What can hang from each mark
U: H
F: Q
S: H
Q: G S V W Y
W: Q
K: Q
Y: Q
Z: Q
G: Q
V: Q

Known rows, with every way that one mark hangs from another
(Z (Q V W)): [ 0.86  1.01 -3.44  3.68  0.34  0.15  1.31 -0.90  3.06  2.34  0.86  0.23
 -2.06 -0.05 -0.38  1.66  2.01  1.78 -3.16  1.87 -0.82  3.43]
(W (Q G (S H) V)): [-3.45 -0.13  0.04  2.66  1.00 -0.49 -0.24 -0.85  0.05  5.39 -1.02  0.23
  1.81  0.50  2.49 -0.96 -0.84  1.23 -0.98  3.94 -4.70  3.98]
(Q G S V): [-2.90  0.23 -0.70  2.57  0.05  0.31  0.30 -0.69 -1.36  3.01 -0.72 -1.11
  0.34  0.06  2.16 -0.44 -0.25  2.83 -1.60  1.13 -3.37  4.20]
(K Q): [ 1.87  0.43  1.74  0.35  0.16 -0.25 -0.25  0.67 -0.03  0.82  0.24  1.74
 -0.48 -0.46 -0.61 -0.57  1.02 -0.62  0.52  0.57  0.75  0.42]
(Z (Q V)): [ 0.72  0.42 -1.90  2.69 -0.33  0.11  0.38 -0.65  1.95  1.36 -0.22  0.60
 -1.51  0.32 -0.04  0.92  1.77  1.53 -2.53  0.73 -0.37  2.97]
(G (Q (S H) W Y)): [-3.54  1.23  0.22  3.12  0.31 -0.48  1.42 -1.12  0.48  2.58  1.19  0.47
  1.44 -0.36  1.96  2.28  0.86 -0.27 -1.74  5.00 -1.98  0.45]
(U H): [-0.93 -0.35  0.10  0.06  2.00  0.20 -1.01  1.38  1.84 -1.11 -1.35  1.41
  0.30 -0.07  1.02  0.70  0.60 -0.63 -0.95  0.13  0.72  0.03]
(Y (Q V W)): [ 1.71  0.97 -1.64  4.06  0.71  0.48  1.13 -0.12 -0.19  1.49  1.24 -1.24
 -1.63  0.01 -0.10  1.64  1.00  0.18 -2.43  3.03 -0.72  2.05]
(V (Q (S H))): [-1.27  0.96  0.44  0.67 -1.22  0.91  0.03 -0.08  0.88  2.33  1.23  0.61
 -1.20  0.46  2.16  0.23  0.37 -2.34  0.83  2.48 -3.08  0.65]
(Y (Q S W)): [-0.17  1.79 -0.72  2.34 -0.55  0.68 -0.25  1.01 -1.04  2.50 -0.12 -1.47
 -0.96 -1.04  1.00  2.47 -1.70 -1.45 -1.54  1.83 -2.26  2.60]
(F (Q G S V)): [-2.36  0.64 -0.88  4.11  1.79  0.49 -0.72 -1.04 -2.35  2.42  0.67 -0.88
 -0.84  0.67  1.54  0.47  0.21  3.86 -1.57  1.41 -5.05  3.83]
(W (Q S)): [-2.47  0.88  0.48  0.73 -0.20 -0.43 -1.56  0.76  0.11  2.88  0.05  0.47
  1.62 -0.57  0.81  0.51 -2.07 -0.10 -0.37  0.64 -3.04  2.32]
(G (Q S V W Y)): [-3.35  1.64 -0.97  5.34  0.52 -0.22  1.71 -1.18  0.02  1.79  3.07 -0.20
  0.97 -0.34  1.11  2.54  2.06  2.66 -3.44  3.93 -1.90  2.12]
(Z (Q S V Y)): [-2.07  1.01 -0.90  3.54 -0.35  0.98  0.31 -1.04  0.56  1.63  1.08  0.62
  0.30 -0.24  1.86  1.55  1.19  2.83 -1.54  0.92 -1.95  4.43]
(Q G S V W Y): [-4.05  0.79 -1.53  4.88  1.78  0.90  1.92 -1.60 -1.01  2.95  2.53 -0.55
  1.74 -0.53  2.81  0.17  0.57  4.63 -1.11  2.91 -3.48  4.05]
(Q S Y): [-3.09  0.62  1.07  1.04 -0.06  0.98 -0.16 -0.46 -1.48  0.31  1.53  0.05
  2.11 -0.60  2.13  0.71 -0.73  1.33  0.99  0.24 -1.69  1.57]
(G (Q S)): [-2.42  1.37  0.59  1.55 -1.36 -0.91 -0.39  0.39 -0.73  1.54 -0.85 -0.20
  0.28 -0.31  0.63  1.87 -0.23 -0.36 -2.68  1.37 -1.51  0.68]
(F (Q W)): [ 0.26  1.05 -1.77  2.81  2.49  0.24  0.03 -0.73  0.09  0.70  2.36 -0.15
 -1.72  0.24 -0.75  1.60  0.62  1.48 -0.72  1.55 -2.46  0.48]
(K (Q (S H) V Y)): [-0.95  0.39  1.94  2.40  0.67  0.90  0.37 -1.26 -0.26  2.54  1.73  1.60
  0.91 -0.05  1.86 -0.06  2.24  0.38  0.95  3.95 -1.59  3.19]
(V (Q S)): [-1.33  1.54  0.19  1.13 -1.35  0.92 -0.33  0.73  0.12  1.24  2.07  0.36
 -1.23 -0.11  1.41  0.45 -0.12 -0.94  0.23  0.33 -2.53  0.81]
(Q G): [-1.34 -0.49  0.20  0.73  0.69 -0.25  0.54 -0.06 -1.19  1.08 -1.43  0.22
  0.73  0.01  1.29 -1.43 -0.67  1.56 -0.07  0.16 -0.86  0.24]
(W (Q G S V Y)): [-4.68  0.38  0.81  4.05  1.69  0.04  0.04 -0.76 -1.42  3.22  1.54  0.88
  3.47 -0.03  2.75 -0.97 -0.64  4.21 -0.35  2.24 -3.86  3.58]
(K (Q S W Y)): [-0.89  1.71  1.09  2.27  0.66  0.68  0.42  0.12 -0.11  2.05  2.62  1.61
  0.91 -1.50  1.04  0.93  0.60  0.71  0.71  2.00 -1.18  2.30]
(V (Q G S W Y)): [-3.61  1.67 -0.25  3.74  0.72  1.18  1.76 -0.25 -0.46  2.19  3.65  1.06
  0.63 -0.48  3.07 -0.29  0.12  2.20  0.69  2.08 -3.51  0.88]
(Q G (S H)): [-3.10 -0.32  0.56  0.17 -0.16  0.06 -0.01 -0.64 -0.92  3.79 -2.73 -0.27
  0.89  0.13  3.10 -0.65 -1.46 -0.41  0.16  2.31 -3.51  2.33]
(V Q): [ 0.30  0.85  0.18  1.15 -0.38  0.53  0.57  0.36  0.72 -0.16  2.35  0.93
 -1.35  0.42  0.37 -0.34  1.10 -0.65  0.59  0.48 -0.76 -1.24]

Rows
[-1.35  1.33 -2.72  3.11  0.13  0.74  0.74 -0.91  1.08  3.08  2.09 -1.64
 -0.93 -0.63  0.57  1.86  0.65  1.46 -2.32  2.25 -2.90  4.52] | (Q S V W)
[ 0.29  0.70 -0.58  2.89  1.03  0.07  1.09  0.67 -1.63  2.22 -1.14 -0.59
 -0.51 -0.38  1.14  0.25 -1.12  0.21 -1.42  2.20 -1.19  0.68] | (Y (Q G W))
[-0.64  0.00  2.70  1.84  1.59  0.09  0.83  0.03 -1.87  0.68  0.61  2.77
  1.74 -0.41  1.40 -1.96  0.92  2.25  1.61  1.07  0.23 -0.06] | (K (Q G Y))
[-1.28 -0.01  0.41  3.14  0.02  0.54  0.30 -0.45 -2.29  3.94 -2.35 -1.23
 -0.28  0.57  3.02  0.24 -0.68 -0.36 -1.60  3.88 -3.34  3.71] | (Y (Q G (S H) V))
[-2.81  0.59 -1.47  3.64  1.34  1.14  1.71 -2.37  1.01  3.08  3.01 -0.50
  1.05 -0.06  2.46  1.50  1.66  1.39 -0.42  5.04 -3.06  3.65] | (Q (S H) V W Y)
[-2.92 -0.45 -0.49  2.04  0.27  0.33  0.50 -1.43 -0.56  4.21 -1.70 -0.82
  0.36  0.53  2.98 -0.63  0.23  1.15 -1.00  3.44 -3.92  4.03] | (Q G (S H) V)
[-1.15  1.26 -1.39  4.67  0.41  0.67  0.82  0.13 -1.80  3.86 -0.36 -1.77
 -0.91 -0.37  1.98  1.20 -0.75  1.28 -2.79  3.05 -3.29  4.31] | (Y (Q G S V W))
[-4.60 -0.38  1.48  1.20  0.81  0.67  0.69 -1.28 -1.82  2.54 -0.79  0.57
  2.75 -0.01  4.16 -0.89 -0.96  1.36  1.49  2.73 -3.05  1.67] | (Q G (S H) Y)
[-0.91  0.71  1.90  0.93 -0.31 -0.02 -0.63  0.81 -1.57  3.10 -1.49  1.30
  0.33 -0.86  1.45 -0.98 -0.80  0.50  0.23  0.57 -2.06  2.68] | (K (Q G S))
[-0.97  0.39 -1.76  4.25  2.15  0.78  2.28 -1.82  0.67  0.38  4.30 -0.01
  0.78 -0.11  0.48  0.73  2.49  3.39 -0.74  2.94 -0.48  1.61] | (Q V W Y)
[-1.20  0.61  0.23  3.56 -0.20  0.66 -0.07  0.33 -3.03  2.84 -1.52 -1.48
 -0.35  0.01  2.25  0.43 -1.06  1.14 -2.10  1.80 -2.87  3.71] | (Y (Q G S V))
[-2.14  0.33  1.21  2.72  1.04  0.74  1.71 -0.18 -1.10 -0.23  2.83  1.91
  0.82  0.47  2.42 -1.95  1.06  2.17  1.72  1.04 -1.26 -1.59] | (V (Q G Y))
[-1.99  0.51 -1.50  6.23  4.29  0.61  1.66 -2.15 -1.41  1.08  3.84  0.26
  0.18  0.74  1.09  0.23  2.10  5.69 -0.77  3.13 -3.35  1.63] | (F (Q G V W Y))
[-0.80  1.07 -1.21  2.88  0.76  0.32  1.91  0.05  0.78  1.71  2.27  0.86
 -1.27  0.09  1.13 -0.91  0.79  0.86 -0.15  1.89 -1.99 -0.57] | (V (Q G W))
[-4.25 -0.51  0.50  3.19  1.25  0.91  1.21 -2.15 -1.45  3.01  0.39  0.01
  2.27  0.48  3.98 -0.80  0.74  2.76  0.22  3.87 -3.56  3.44] | (Q G (S H) V Y)
[-2.40  1.50  1.22  2.05 -0.48  1.43  0.42  0.02 -0.59  0.13  3.80  1.10
  0.46 -0.18  2.29  0.28  0.44  0.50  1.46  0.71 -2.31  0.11] | (V (Q S Y))
[-1.75  0.97 -0.96  5.40  1.38 -0.65  2.46 -1.46  0.55  0.53  3.34  0.43
  0.72  0.16  0.13  1.74  3.20  2.91 -3.18  4.11 -0.06  0.07] | (G (Q V W Y))
[-2.07  0.58  1.97  3.57  0.97  0.61  0.60 -0.57 -2.08  2.36  1.26  1.53
  1.54 -0.49  2.28 -1.15  1.35  3.41  0.23  2.07 -1.97  3.56] | (K (Q G S V Y))
[ 0.89 -0.14  0.96  2.69  1.06 -0.24  0.87 -0.21 -0.75  2.12 -0.15  1.48
 -0.25  0.15  0.30 -1.82  1.97  2.14 -0.64  1.85 -0.51  2.09] | (K (Q G V))
[-2.29  1.22 -0.27  3.19 -1.08 -0.69  0.13 -0.28 -0.36  1.98  0.19 -0.74
 -0.17  0.19  0.45  1.98  1.32  0.98 -3.89  2.29 -1.81  2.23] | (G (Q S V))
[-1.40  0.79 -0.33  2.46  0.19  0.34  0.56  0.19 -1.33  4.58 -2.19 -0.99
 -0.44 -0.38  2.91  1.05 -1.96 -1.59 -1.13  4.03 -3.42  2.63] | (Y (Q G (S H) W))
[-3.24 -0.15  1.59  2.38  2.17 -0.59  0.37 -0.18 -1.27  1.42  0.85  2.06
  3.85 -0.08  1.73 -2.01 -1.00  3.11  1.01  1.36 -1.67 -0.04] | (W (Q G Y))
[ 0.84  0.86  0.11  4.02  2.02  0.53  1.80 -1.02  0.74  1.11  4.09  1.80
  0.25 -0.48 -0.13  0.05  3.34  2.41 -0.05  3.16  0.31  1.81] | (K (Q V W Y))
[-2.49  1.43 -0.21  2.68  0.36  1.39  1.59 -1.02  1.36  2.25  4.10  1.03
 -0.01 -0.07  2.76  0.83  1.17 -0.74  1.25  4.05 -3.13  0.51] | (V (Q (S H) W Y))
[-3.01 -0.26  0.70  4.15  2.66 -0.36  0.84 -0.97 -0.97  1.85  1.86  1.48
  3.31  0.52  1.69 -1.85  0.54  4.44 -0.09  2.37 -2.11  1.48] | (W (Q G V Y))
[-2.24  0.14  3.02  1.34  0.83  0.42  0.39 -0.55 -1.64  3.06 -0.61  2.33
  2.06 -0.45  3.13 -1.42  0.19  0.44  1.98  3.03 -2.07  1.89] | (K (Q G (S H) Y))
[-2.38  1.68 -1.24  2.85 -0.19  0.61  1.13  0.45  0.25  3.21  1.86  0.24
 -1.05 -0.49  2.13 -0.02 -0.36  0.73 -0.36  1.70 -3.89  1.54] | (V (Q G S W))
[ 0.46  0.57 -1.52  4.75  1.32  0.15  1.63 -0.09 -1.34  2.53 -0.04 -1.04
 -0.97  0.13  0.93  0.27  0.33  1.61 -2.52  3.20 -1.56  2.25] | (Y (Q G V W))
[-2.27  0.86 -0.37  2.50  0.26 -0.23 -0.95 -0.08  0.37  3.26  1.04 -0.09
  1.18 -0.13  0.66  0.51 -0.56  1.31 -1.53  1.59 -3.37  3.89] | (W (Q S V))
[-1.41  0.79  1.12  1.91 -0.61  0.37 -0.62  1.11 -3.32  2.44 -2.54 -0.93
  0.17 -0.43  2.46  0.51 -2.61 -0.19 -0.97  0.87 -2.60  2.28] | (Y (Q G S))
[-3.37  0.67 -0.69  4.30  0.18  0.82  0.73 -1.07 -0.57  2.60 -0.17  0.88
  0.95 -0.15  2.95  0.36  0.54  4.18 -1.63  1.14 -2.73  4.55] | (Z (Q G S V Y))
[ 0.80  0.67  0.18  1.98  1.32 -0.44  1.12  0.40  0.14  2.72  0.03  1.72
 -0.27 -0.77  0.24 -1.10  0.61  0.91 -0.27  1.96 -0.51  1.06] | (K (Q G W))
[-1.49  0.15  1.41  1.38 -0.43  0.32 -0.38  0.42 -2.57  3.59 -3.36 -0.77
  0.12  0.06  3.18  0.21 -2.25 -1.70 -0.43  2.91 -2.96  2.21] | (Y (Q G (S H)))
[-2.52  1.17 -1.02  2.40  0.09  0.65  1.46 -0.35  1.05  4.29  1.12  0.48
 -1.12  0.06  2.94 -0.27  0.03 -0.80  0.14  3.80 -4.40  1.42] | (V (Q G (S H) W))
[-3.68  0.59  0.03  5.09  2.69  0.93  0.05 -1.67 -3.17  1.36  2.37 -0.08
  0.92  0.67  2.44  0.27  0.73  5.31 -0.29  1.81 -4.73  3.19] | (F (Q G S V Y))
[-4.83  0.57  1.72  2.30  1.33 -0.17 -0.38  0.11 -1.70  2.82  0.48  1.37
  4.04 -0.50  2.82 -1.03 -2.19  2.73  0.71  1.13 -3.50  2.09] | (W (Q G S Y))
